Every row comes from one small tree of marks. The marks that hang from a mark follow it in brackets, in the order of their numbers. Every link used is in the known rows. Which tree was each row made from?
Known rows:
J695[J149[J704] J169 J212 J529]: [ -8  14   6 -21   3 -34  21 -21   1  -4  28  25  -1 -23 -18  10  -9  10
 -30  21  15   1   8  29  26   1 -12  12  28   2 -31 -13  -5 -21   4  -6
 -13   0   4 -35  -8   3  -5  13   6   0  -4]
J529[J695]: [  7  -7  -9  15   2  -3   9  30   5  -3 -12 -34 -14  15  -8  -4  11   8
  19 -21   7   2  -1 -29  -5 -12  21  -8 -12 -15   3   9  -9  19  13  -6
  25  -6  -3  -4  10 -11   3  -1   3  -2   4]
J234[J695[J346]]: [ -5   2   5  21  -4  16   6  25  -6   1 -23 -30 -17  13  -9  -1  -3  11
  16 -10  18  -2   9 -22   9  -7  -7 -12 -33   0   2   6 -16   4  -9   9
  14   3  -7  15  12   2   0  -4  23   5   2]
J234[J695]: [  5   4  -1  23   7   0  12  33   3  -7 -23 -37 -23  26 -15   7  12  14
  20 -14  22  -1  -2 -28  16 -17  -5  -6 -32 -10   6   6 -25  12   7  -6
  24   7   0   1  20 -10   3  -8  19  -2   5]
J212[J695[J149 J234 J346 J529 J667]]: [-10 -12  28  -5 -12  47 -29 -24  -8  24   0  34  25 -16  11 -19 -19  -1
   5   1 -35 -17  13  -5  -8 -18 -12  16 -12   7  13  -5   4   8 -30  35
 -24   5  20  13 -26  -3   3  -3  -7 -10   3]
J395[J667[J695[J169 J234]] J789]: [ 16 -28 -13  18  42 -44  34 -15  17  -5  -9 -12  -8  31   2   1  29 -34
  16  19  22  -1 -36   5 -16  10   5   7  25  -3  12  18  17  -2  26 -18
  11  27  -4  -7  24 -29  -5 -21  -9  24   8]
J695[J169 J212 J346 J529]: [  6   5   6 -20  -8 -30   7 -11   0 -18  21  15 -12 -10 -11   8 -21  10
 -18  14  15   7 -18  32   9  21  -1  -5  16   4 -16 -11  -5  -7   7  -5
  -8  -2  18 -30   1  11  -5   1   2   6 -19]
J395[J667[J695[J529]]]: [ 13 -15 -11  17  23 -42  24  -3  21  -5   2 -16  -5  26   7   8  23 -17
   5   6  20  -3 -27 -15  -8  -3  16  12  -2 -18  14  22  -4 -17   6 -14
  37   8 -14 -27  28 -12 -10 -24  -6  13  15]
J667[J695[J234 J346 J529]]: [  1  25 -27  -2 -17 -13 -17 -10   8  16  -2   4  -4  -3  12   2  -4 -17
 -14  -5  -7  18 -14  -5  -7   4  31   9  -9  -3  10   8   6 -31   0  13
  12  -1 -16  -1   2  -2   1  -9 -13   5  12]
J695[J529]: [ 18  -4  -6   5   3 -25   2   1  22  -4  -3  -5 -11  10  -2   4   7  -5
   5 -17   9   2 -25 -17   4 -15   8  12 -24 -16   7   8 -16  -7   1  -2
  21  12  14 -24   6 -14  -5 -16   4 -13  14]
J234[J695[J169 J212 J529]]: [  2  13   1  -1   3 -33  18  13   1 -25   3 -10 -31  10 -35  16  -7  37
   3  13  23   7 -18   3  19   3   1   2   6  -3  -7 -14 -33  14  21 -11
   4  -1  16 -30  20  -8   5  -7   9   8 -19]
J804[J789]: [ 31 -28 -11   8  19 -21   9   1  22  -5 -26 -11 -19  33   7   8  21 -16
  24 -33  20   1 -13 -20 -10  -6  -5 -10 -32  -8  -8   3   7   0   7 -13
  15   6   5 -14  33 -20   3   8  -6 -17   8]
J529[J695[J149 J212 J234 J346 J667]]: [-11   4  -2 -13 -24  36 -23  12 -13   2   5   4  15 -27   1 -15 -13   9
   9   4 -41  -1  21 -13 -23   3  12 -18  16  15   9 -16  25   7  -4   8
 -12 -31   0  15 -12  16  14  15  -9  -4  -8]
J212[J695[J149 J169 J346 J529]]: [-14 -14  37   2  -1  29   7 -20 -19  14  11  23   9  -7  -1  -8 -21  10
  -3   1  15 -18  14  16  -2  -4 -20  19  -4   3 -15   9  -9  14 -20  31
 -12  14  12  -8 -15  -3  -6   1   6   9  -6]
J395[J667[J695[J169]] J789]: [ 21 -43 -10  24  49 -42  44 -11  15 -10  -8 -23 -10  40   1   5  34 -31
  19  13  34  -1 -34   5  -9  12   6  -1  14  -9   4  24  10   0  23 -23
  18  22  -7  -7  30 -24 -10 -16  -1  25   8]
J149[J704]: [ 12  -1   0   5  14 -28  11   8  17  13 -17 -19  -6  18  -2   5  20 -18
 -10  -8  19  -3   6 -12  46 -26  -6  -5 -26 -19 -10   7  -3 -24  -3 -19
  11  17 -14  -7   0  -6 -11   7  16 -12  19]
J667[J695[J169 J346 J529]]: [ -1  16 -21   0  -7 -21   1 -12   3   0   7  -3 -14   6  10  13  -3  -3
 -21 -12  22  18 -13  18   5  24  22   7  -5  -8 -13  14 -10 -17   4   6
  15   1 -25   0   7   8  -7  -6  -7  14  -1]
J667[J695[J149 J169 J234]]: [ -4  37 -24   1  -6  -9   0   7  -6   8   5  -2   0   1  15  18  11 -11
 -22 -10  15  18   8  17  -7   8  13  13  10  -3  -9  13   2 -15  13  -1
  13   2 -22   1   6   1   2  -1 -11   7  12]
J695[J149 J234 J346 J667]: [ -9   6  -2  -3 -16  51 -36  -4  -5  16  -4  17  29 -29  30 -13  -6 -22
  -4 -13 -35  -5  25 -11 -15   0 -15  -3 -10  16  14  -1  23 -14 -29  27
 -13  -3  -4  41 -21  18   2   2  -3 -17  12]
J704[J346]: [ 13  -8  -2   9   9 -29   8   5  12   8 -25 -23  -7  26   1   5  20 -14
   3  -9  17 -12  -5   2  12 -12  -8   3 -29 -15  13  18 -20   9  -4 -53
  -1   3 -20  -7   6  -8 -12  -1  17 -14  19]
J667[J695[J529]]: [ 15  12 -26   7  -2 -29   2   2  20   2  -2 -18 -14  22   9  14  14  -8
  -6 -19  13  18 -23  -7   6  -4  33   9 -24 -21   4  16 -13 -19   9  -8
  32  -3 -14 -18  16  -4  -3  -9  -9  -1  16]
J529[J695[J149[J704] J212]]: [ -7   0   3  -4  -4   1  19  17  -7   8   4 -18   1  -6 -18  -4   3  12
   4   4  -2  -2  24 -13   8 -16  13 -11   9  -5 -13  -5   9  -2   4  -8
   5 -21  -9 -19  -1   3   6  24   8   1   3]
J395[J667[J695] J789]: [ 24 -48  -9  27  43 -34  39  -9  19  -4 -14 -31  -7  45   6   0  36 -38
  28   7  24  -5 -36 -11 -13   0   9  -5  -2 -12  15  27  16  -7  14 -23
  25  17  -7 -11  30 -23 -11 -16  -2  19  21]
J695[J169 J529 J667]: [ 13  -4 -14  -4  11 -25 -12  -9  21 -25   9  11  -9   1   4   7   6   8
 -10 -12   2   7 -27   6  15  12  -2   9  -1 -11  -1  -3 -29  13   8  -6
   3  12  11   7  -6  -2  -5 -17  -9 -14  -9]
J695[J169 J212 J346 J529 J667]: [  8  -4   1 -26  -6 -15 -14 -14   5 -27  22  20  -3 -11   2   7 -16  13
 -15  10 -10   9 -21  29  15  27  -2 -14  10   5  -5 -21  -8   1   1 -10
 -17 -10  18  -1  -9  21  -4   3  -6  -6 -26]

Write each row's tree:
[ -9  20 -15 -12  -6   1 -24 -19   7  -5  16  43  12 -39  10  -1  -7   3
 -19   1 -23   2  -3  10 -10   7  -9  29  27   8   0 -10  -9   0  -4  21
 -15  10   9  14 -22  -3   5 -16 -16 -14  -1] : J695[J149 J169 J234 J529 J667]
[-15  16 -16 -15  -6  -8 -28 -42  14  28  -6  43  21 -42   4 -14  -2 -13
 -19  12 -39 -14  13  -3  12 -16  -9  29   8   5  10 -13  -2 -24 -26  -4
 -34   2 -19  21 -34  -7   2   1  -1 -21  17] : J695[J149[J704[J346]] J234 J529 J667]
[ 12   9  -1 -17 -11  12 -22  11   3  -6   6  10  22  -9  12   6   6  -9
   0   4 -39   5   6  -2  -5 -12  -9 -10  -2   8  17 -16  20  -5   1 -16
 -10 -16  18  -6  -6  11   9   8 -10 -26   6] : J695[J149 J212 J234 J667]
[ 14 -26 -18  14  40 -54  32 -28  21  -7  -5   3 -10  20  -6  -1  23 -28
  12  24  17  -1 -47   2 -20  12  13  17  33  -2  12  14  11  -5  24  -6
   8  25   2 -13  21 -35  -4 -27 -13  25   6] : J395[J667[J695[J169 J234 J529]] J789]
[-13   0  16   9 -12  31  12  21 -21  -2  -4 -20  -3   0 -14   3 -11  17
  13   4   8  -2  23 -12  -2  -3 -13 -17 -17  12  -5  -4   0  -2 -12   8
   4 -18  -4  -3  11  14   4  14  23   6  -1] : J234[J695[J149 J212 J346]]
[-20  21   3 -12 -19  15   2  11 -22   1  12   7   1 -30 -14  -9 -20  15
  -7  11  -8   3  25  11 -24  13   6  -6  40  16 -11 -11  17   9   9  12
 -11 -17  -2  -2  -7   7  11  16  -2  14 -15] : J529[J695[J149 J169 J212 J234 J346]]
[ -9  11 -11   4 -14  11 -11  20  -4  12 -14 -12  -4 -11  -5 -16  -7   1
  12 -11 -12   2   9 -24 -20  -6  20  -7   4   1   8   2  11   7   3  14
   8  -4  -5  12  -3  -6   8   0   0   4   0] : J529[J695[J234 J346]]
[  1 -12  -1  -4  -7  21  -1  21  -6 -12   7 -20   5  -1  -3  -2   5  17
  20  -8 -22   1  10 -19  -9  -4  13 -18   0  -3   3  -8   5  19   7 -12
   6 -33   4   1   1  11   9  15  -5 -10  -5] : J529[J695[J149 J212 J667]]
[ 15 -49  -5  26  37 -18  35 -17  12   2 -15 -25  -2  35   9  -7  26 -41
  25  10  22  -8 -27 -10 -18   9   8 -10  -4  -4  11  27  24 -12   4 -11
  18  14 -13   1  26 -15 -11 -11   1  24  16] : J395[J667[J695[J346]] J789]
[-14  -3   7  -1 -15  32 -10  -3 -10  -7   4   3   1 -18 -11  -4 -19  26
  12   7 -18  -1   9 -14   0   3  -7  -8  -9  15   2 -17  -6  -3 -18  19
  -9 -24   3   9  -2  18   7   5   9  -2  -9] : J234[J695[J149 J212 J346 J529 J667]]
[ -3   7  -1  -2  -3 -14   1 -15   2  -8   9  15 -10 -13   1   0 -15   1
 -16  -6  22   2 -11  16   2  17  -3   8   3   1 -14   8 -15  -5  -5  14
   1  16   3  -2  -6   2 -10 -10   6   6  -7] : J695[J169 J346 J529]
[ 22 -34 -14  24  39 -37  29 -10  20   2 -16 -19  -4  35   4  -3  33 -41
  24  13  11  -3 -36 -14 -20  -3  12   2   9  -4  24  19  25  -9  19 -17
  16  22   0  -9  26 -29  -6 -19  -7  17  20] : J395[J667[J695[J234]] J789]
[ -5  20 -11  -5  -1  15 -20   2  -1  -5   4  19  16 -19  19   5   4  -6
 -16  -8 -14   4  11  11  -5   5 -21   8  14   7  -1  -4   0   7   1   5
  -9   9   2  26 -16   4   3  -3  -9 -16   2] : J695[J149 J169 J234 J667]
[-14   7  30  -5   8  -2   8 -16 -13  31  -9  22   9   1 -10  -5  -2   0
 -19  19  11 -23  27  25  23 -24 -30  24  10  -2 -11   1  -6  10  -8 -13
 -32  22  -7  -3 -19 -19  -4   9   8   1   3] : J212[J695[J149[J704[J346]] J169 J234]]
[ 21  12 -19  -7  -5 -40   6   5  15  -7   9 -17 -14  27   0  21  11  -2
  -5  -3   7  21 -29   2   9  -3  36  -5 -16 -17   6   3  -4 -20  18 -26
  22 -16  -1 -41  22   1  -1   0 -13  -1   6] : J667[J695[J212 J529]]
[  0  38 -22 -21 -17 -34  -7 -10   1  -1  17  13 -11  -4  -1  13 -11   1
 -28  13   1  24 -20  28   1  21  29   2  20   3  -3  -7   5 -25  19  -7
  -2  -8  -5 -20   7   7   3   1 -16  13  -9] : J667[J695[J169 J212 J234 J346 J529]]
[-19  16  -2  16   1   3  19   6  -8  -8   1  -1 -16 -12 -20   6  -8  29
   2  -3  25  -1   7  -7  -1   2 -12  22   5   4 -14   1 -32  12   0  25
   9   7  -3  -2   6 -10   4 -10  15  10  -3] : J234[J695[J149 J169 J529]]
[  2 -22  27  -3   5  16 -13 -18  -2   0   3  18   1  10   2  -7 -14  14
   0   0  -1 -12  -8  13  19   0 -13   6 -12  -4  -3  -2 -19  25 -13   9
 -17  16  18  11 -15   1  -7  -7  -5  -2 -19] : J212[J695[J169 J346 J529 J667]]
[-10  -6   9  -3 -17  28   9  18 -18   3   7 -16   6 -11  -7  -8 -11  12
  12  -5  -6  -3  28 -11 -21   0  11 -19   5   8  -6   1  18   6  -4   8
   5 -31  -6  -8   1  14   6  20   8   5  -4] : J529[J695[J149 J212 J346]]
[-12   8  -1  -2  -4   4   5   2  -5 -23  13   4 -11 -11 -20  11  -9  39
   2  11  -1   2  -2   2  10  11 -10   4   9   8  -8 -18 -26  16   5   2
  -7 -15   8  -1   4   6   8   0   4  -1 -18] : J234[J695[J149 J169 J212 J529 J667]]
[ 17 -31  22   3  11   7 -11  -6  11   2  -7   2   0  27   0  -4   4   8
  17  -7 -12 -13 -21 -11  19 -28  -3   9 -34 -19  16  -1 -21  23  -8  -5
  -2  11  28  -8  -5 -14  -4 -11  -7 -18  -2] : J212[J695[J529 J667]]
[ -6  -8  -9   3  -2  16  -9  12  -5 -12  -4 -14  -6  -4   1  -8  -4  16
   4 -15  -3   3   5  -4  -2  20  10 -14   5  -2  -8  -1  -7  25   3   3
   1 -10 -14  35  -9  14   3   4  -2   5 -18] : J529[J695[J169 J346 J667]]
[  5  -6  30   4  -3  19 -13   8  -8  23 -17   3   5  20   2 -10  -7  -8
   8   0  -3 -13   4  -3   4 -26  -9   0 -24  -4  14   5   6  10 -11   7
  -8  19  20  -4  -6 -11  -2  -2   2  -4   2] : J212[J695[J234 J346]]
[ -3  -8   0  16   0  29 -11  20  -1  -8 -23 -26 -10  13   2  -2  -1  13
  19 -15  -2   0   4 -24  16  -1  -9 -17 -36   1   9  -2 -18   9 -13   5
   6  -3 -10  36   4  11   1  -2  15  -5  -3] : J234[J695[J346 J667]]
[ 22 -18   9 -13  -6  10 -19  11   5 -16  -2 -14   8  14  14   5   2  -7
   6  -3 -19   4  -6   4  16   4  -4 -36 -26   0  11 -10  11  -4  -8 -27
  -4 -18  10   5   1  29  -6  14   2 -18  -7] : J695[J212 J346 J667]
[-20  30  12 -25 -14  -3   1 -13 -19  15  14  29  15 -36  -5   1 -18  -9
 -36  29  -1   2  35  35  15   8 -22  -6  36  21 -24 -17  26 -32  -4   3
 -30   4  -8  -3 -18  16   0  25   8   7  -5] : J695[J149[J704] J169 J212 J234 J346]
[  6 -25  32   0  11  26  -9  -1  -9   1  -7   0   4  25  10  -1  -3   7
   4  -7   5 -12   4  18  23  -2 -19  -9 -22  -6  -3   3 -12  29 -11  -3
 -13  14   9  19 -13   6 -10   2   2  -4 -15] : J212[J695[J169 J346 J667]]
[ -2   4   6  -1  -2   7  -2  20  -8 -25  -3 -14 -16  11 -12  10  -6  29
   3   4   6   9   1   7  22  18 -12 -23  -6   7  -3 -17 -18  16   6 -13
  -8 -10   1  18   8  19   3   7  12   4 -25] : J234[J695[J169 J212 J346 J667]]
[ -6 -14  32   0  -7  57 -25  -5 -15  24  -9  17  27   0  16 -14 -10  -6
   7  -3 -26 -17  22  -4  -2 -22 -22   1 -20   6  12   0  13  12 -28  20
 -19   5  13  23 -20   3   0   3  -4 -11   3] : J212[J695[J149 J234 J346 J667]]
[-28  29   3  -9  -8  11  -4 -16 -14  26   3  29  15 -42   6  -7 -15 -17
 -36  10   7  -3  40  23  10   4 -24  10  24  18 -25   0  19 -31 -17  26
 -20  19 -23  25 -26   7  -3  14  12   9   6] : J695[J149[J704] J169 J234 J346]
[ -2  22  -7 -29 -11 -13 -20 -15   4 -17  26  44  12 -34   0   7 -11  11
 -19  18 -29  10  -7  19  -6  10  -7  12  38  11   1 -26   2   1   8  -2
 -25  -8  23 -10 -14   4   9  -3 -19 -13 -13] : J695[J149 J169 J212 J234 J529 J667]
[ -5  14  13 -14 -22  21 -12   5 -15  12   7  13  20 -21   7  -4 -14 -15
  -7  10 -17   2  24   7 -18  -6 -11 -11   5  19   6  -6  35 -22 -11   5
 -11 -12  10 -15  -7  15   3  15   3  -6  10] : J695[J149 J212 J234 J346]
[ -8   6 -16   4 -11  27 -17  17  -2   5  -7  -3  10 -18   2 -14   4   5
  14 -15 -32   0  15 -30 -24 -10  12   3   6   1  12  -4   7  16   1  11
   4 -14  -7  24  -9  -2  13  -1  -9 -11   6] : J529[J695[J149 J234 J667]]
[ -1  20 -17   9   2  -2  13   7  -6   0   6 -18  -3  15  18  22  17  -7
 -19 -19  29  17   7  16   3  13  10   7  -5  -9 -18  21  -7  -9   8  -5
  23  -1 -31  -3  14   9  -6   5  -3   7  13] : J667[J695[J149 J169]]
[ -7  14  -8 -15 -12   7  -8  17  -8 -13  12   5   4 -20  -9  -1  -4  22
   1   6 -24   7  10   3 -15   8   8  -5  38   8  -2 -18   5  23  20  -7
 -11 -20   7   6  -6   5  16   9 -13  -3 -17] : J529[J695[J149 J169 J212 J234 J667]]
[-13  21 -10   1  -9   1  -4  15 -10   3  -5  -2 -10 -15 -11 -11 -12  10
  -3  -3   2   4   7  -3 -16   9  14  -2  24   3  -4  -2   0  13  13  10
  -1   3  -7  17  -5  -5   6   0  -1  12 -12] : J529[J695[J169 J234 J346]]
[-18  -7   2  13 -14  41   2  14 -16  12  -2 -18   6 -16   0 -15  -7   3
  13 -19  -1  -7  30 -22 -26  -1   9  -7  -4   3  -6  13   8   6 -14  24
  13 -17 -18  16  -4   7   4  11  10   7   5] : J529[J695[J149 J346]]
[ -7   7   1 -25 -27  23 -35 -21  -2   3  19  39  25 -43  10 -10 -23  -4
  -8  15 -52   2   5   3 -18   3  -4  -1  12  22  16 -23  23 -21 -21  17
 -25 -20  17   2 -22  19   8   5 -12 -16  -2] : J695[J149 J212 J234 J346 J529 J667]
[ -1 -12  37  10  11  22  17   6 -16   7   3  -1   6  22   0   4   3   9
   2  -8  25 -16  18  16   9 -17 -25  12 -11  -8 -14  13 -14  28  -4   3
   0  19  15 -12  -3 -10  -7   2   7  -1  -1] : J212[J695[J149 J169]]
